What can hang from each mark:
q_431: q_218 q_221 q_355 q_390 q_546
q_390: q_546
q_355: q_218 q_431
q_758: q_589
q_218: q_355 q_431
q_546: q_390 q_431
q_589: q_546 q_758

Every row comes from one small tree of marks. The marks that hang from a mark follow it in brackets, in the order of their numbers. Every link used is in the known rows. Which tree was each row made from?
Known rows:
q_589{q_546{q_390 q_431{q_355}} q_758}: [ -4   6 -11  26 -19   8  17  10   6   0 -18  -8 -27  15   7   7 -31   8
   1 -11   4]
q_589{q_546{q_431{q_355}} q_758}: [ -8   5 -16  24 -17   2  12   9  -1  -8  -6  -1 -25   7  -2   8 -28   7
  -6 -16  13]
q_218{q_355{q_431}}: [ 11   9  10  10   5   3  -2   8 -13 -17  16   4 -11   1  -4   6   0   3
   7  -3   1]
q_758{q_589{q_546}}: [-15 -12  -6   7 -13   3  -5  -2 -10  18 -11   0   8  -7 -22   1  -3  -6
  -5  -6   6]
q_546{q_431{q_218{q_355} q_221 q_390}}: [ 12   2  -1  13   3   5  18  20  -4 -25  21   5 -45  20  13  19   8  10
  15 -10  17]
q_589{q_546 q_758}: [-17  -2 -18  13 -12 -10   0  -3  -6   8 -12   3   1  -7   0  -1 -16  -2
  -1 -18  11]
q_431{q_546}: [ -3  -4  -2   4   3   6  11   4  -9   6   4   1   2 -16  -6 -13   1  -4
  -4  -5   6]
q_218{q_355 q_431{q_390 q_546}}: [  8   6   4  18  10   6  10  19 -19 -11  30   0 -17 -12   7  -1  10  11
  12 -14   3]
q_589{q_546}: [-12  -6  -8   8  -6   6   1   4  -2   7 -11   6  -3  -1  -7   5  -4   0
   1  -6   6]
q_218{q_355 q_431{q_221 q_390 q_546}}: [  4   4  -9  15  11   5  11  20 -22 -12  33  11 -19 -13  11   1  13   5
  14 -23   8]
q_390{q_546}: [ -7 -10 -10  -7   2   4  13   1  -7   1   1   8   9 -13  -3  -5   3   6
 -10  -6  -1]
q_355{q_431{q_221 q_390}}: [ 12   9 -16  16  12   8   3   7 -10  -3  29  12 -20   5   8   9  -6   3
   3 -18  13]
q_390{q_546{q_431{q_221 q_355}}}: [ -2  -6 -19   1  -1  15  25  16  -6 -16  12  15 -19  -1   0   7  -5  10
 -13 -13   5]
q_758{q_589{q_546{q_431}}}: [ -2 -14  -6  20 -12  11   3   2  -6  14 -16  -8 -15  -3 -23   3  -2  -3
  -3   0  10]
q_431{q_218 q_355}: [ -5  11   3 -12  -9   0  11  14   1 -30  16   8  -8  24   1  21 -12  11
  -1  -2   5]
q_546{q_390 q_431{q_221}}: [ 12  -3  -5  13   2  14  12   6   8   3 -15  -4 -26  12  11   2   0  -2
  11   2   1]
q_218{q_431{q_390}}: [ 12   9  -5  12   9   2  -1   9  -3  -8  21   0 -15   5  11  11   3  12
  10  -9   1]
q_758{q_589{q_546{q_390 q_431}}}: [  1 -12   1  22 -14  18   7   2   2  22 -29 -15 -16   5 -15   1  -6  -2
   4   6   2]
q_355{q_218{q_431{q_221 q_390{q_546}}}}: [ -1  -8 -22   5   9   0  14  16 -11 -22  36  19   4   0  10  13   8  16
   8 -22   6]
q_758{q_589{q_546{q_431{q_221 q_355 q_390}}}}: [ -6  -5 -19  24 -12  17  12  15  -9   6  12   4 -33  10  -9  13 -14   4
  -7 -18  15]
q_390{q_546{q_431}}: [  6 -11  -9   7   3  13  20   5  -3  -2  -3   0 -14  -9  -5  -3   3   9
  -8  -1   3]
q_431{q_221 q_355 q_390 q_546}: [ -8   4 -16   9   2  12  21  17 -12  -2  33  13 -16  -4   8  -2 -12   4
  -8 -24  11]
q_758{q_589{q_546{q_390}}}: [-12 -10   0   9 -15   9   0  -2  -2  26 -23  -7   7   2 -14   0  -7  -5
   4   1  -2]
q_390{q_546{q_431{q_355}}}: [  2  -3  -8   4  -3  17  24  14  -3 -15   8   4 -18   1  -4   4  -9  16
 -15  -4   0]

Write each row's tree:
[  4   3   1   7   5   8  11  18 -14 -10   6   6  -9  -9  10  -2  13  -1
  22 -11  -3] : q_218{q_355 q_431{q_221 q_546{q_390}}}
[  1  -9 -13  21  -4  21  12  10   6  11 -25   2 -28  10   3   7  -3  -3
  11  -4   7] : q_589{q_546{q_390 q_431{q_221}}}
[ -5  -4 -24  26 -11   3  12   3   3  12 -27  -1 -24   4  10   1 -15  -4
   9 -17  11] : q_589{q_546{q_390 q_431{q_221}} q_758}
[-11  -3  -2   3  -9  11  23  20  -2 -14  16   9   7  10   5  -1 -13   2
   5  -9   0] : q_431{q_221 q_355{q_218} q_546{q_390}}
[ -1  -2 -12  29 -13   5  12   1   6  13 -30 -11 -22   5   5  -1 -19   2
   7  -7   6] : q_589{q_546{q_390 q_431} q_758}
[ -2   3  -2  -1   1  -4  11  16  -8 -21  27  12 -21  17  14  17   7   6
  13 -15  13] : q_431{q_218{q_355} q_221 q_390}
[ -2  -4   2  19 -20  21  12  11   3   9 -17 -12 -20  15 -14   8 -19   5
  -2   2   0] : q_758{q_589{q_546{q_390 q_431{q_355}}}}
[  6   0  -3  20   8   4  13  18 -11 -17  35   2  -3  -3   4   2   2  12
  12 -11   8] : q_355{q_218{q_431{q_390 q_546}}}
[  2  -4  -5   7   3   5  12  16  -6 -15  12   8   7   1   6   2   5   1
  22  -7   2] : q_355{q_218{q_431{q_221 q_546{q_390}}}}
[  8   4  -9  12   8  17  14   7 -12   5   7   9  -7  -7   1  -7  -6  -7
   5 -11   7] : q_355{q_431{q_221 q_546{q_390}}}
[ 12   0 -13  12   5   8  18  14   2 -16  16   5 -40  21  12  17   1   8
   7  -9  20] : q_546{q_431{q_218 q_221 q_390}}
[ -8   3 -10  -9  -4   8  29  18  -6 -22  32  13 -11  14   7  17 -13  22
 -12 -16   7] : q_431{q_218 q_355 q_390{q_546}}
[  4   3   7   8   6   2   5  15 -19 -17  16   3  -6 -17  -2  -2  13   5
  12  -8   0] : q_218{q_355 q_431{q_546}}
[  6   0   2  12  -9  13  19  19  12 -24   8   1 -18  30  10  13 -14   8
  11   2  -1] : q_546{q_390 q_431{q_221 q_355{q_218}}}
[  5  -6  -1  24  -6  22  12   9  10  11 -28  -9 -27  11  -1   5  -7   3
  10   5   2] : q_589{q_546{q_390 q_431}}
[ 10   1   8   5  -4   7  18  17   3 -22  -5   0 -34  25  12  16   7   3
  22   3   5] : q_546{q_390 q_431{q_218{q_355} q_221}}
[  7  -1   2   3  -1   1  14  17  -5 -31   7   7 -32  16   4  17  12   3
  15  -3  14] : q_546{q_431{q_218{q_355} q_221}}
[ -9   6 -14  -1  -1   8  27  23 -11 -19  37  17 -20  11   8  11 -12   7
  -4 -22  19] : q_431{q_218 q_221 q_355 q_390 q_546}
[ -9   8  -9 -16  -8  -1  12  16  -2 -31  20  19 -10  24   5  23  -9   4
   0 -10  10] : q_431{q_218 q_221 q_355}
[  5   1  -5   7   9   4  12  16 -17 -16  27   7 -10 -10   9   8  13  20
   7 -15  -4] : q_218{q_355 q_431{q_390{q_546}}}
[  8   6 -16  11  12  10  21  16 -19 -14  37  17 -23   3   2   9  -5   2
   2 -22  27] : q_355{q_431{q_218 q_221 q_390 q_546}}
[-14  -1 -13  16 -15  -4   5  -2   2  17 -25  -4   0   2   7  -2 -20  -2
   6 -13   2] : q_589{q_546{q_390} q_758}
[ -3  -1   4  10 -23  18  19  16   2  -8 -13  -7 -25  29 -14  21 -17   8
   3   4   8] : q_758{q_589{q_546{q_390 q_431{q_218 q_355}}}}
[ -8   5 -32  30 -11   5  17  14  -4  -3  11   7 -39  10  12  11 -27   9
  -4 -32  20] : q_589{q_546{q_431{q_221 q_355 q_390}} q_758}
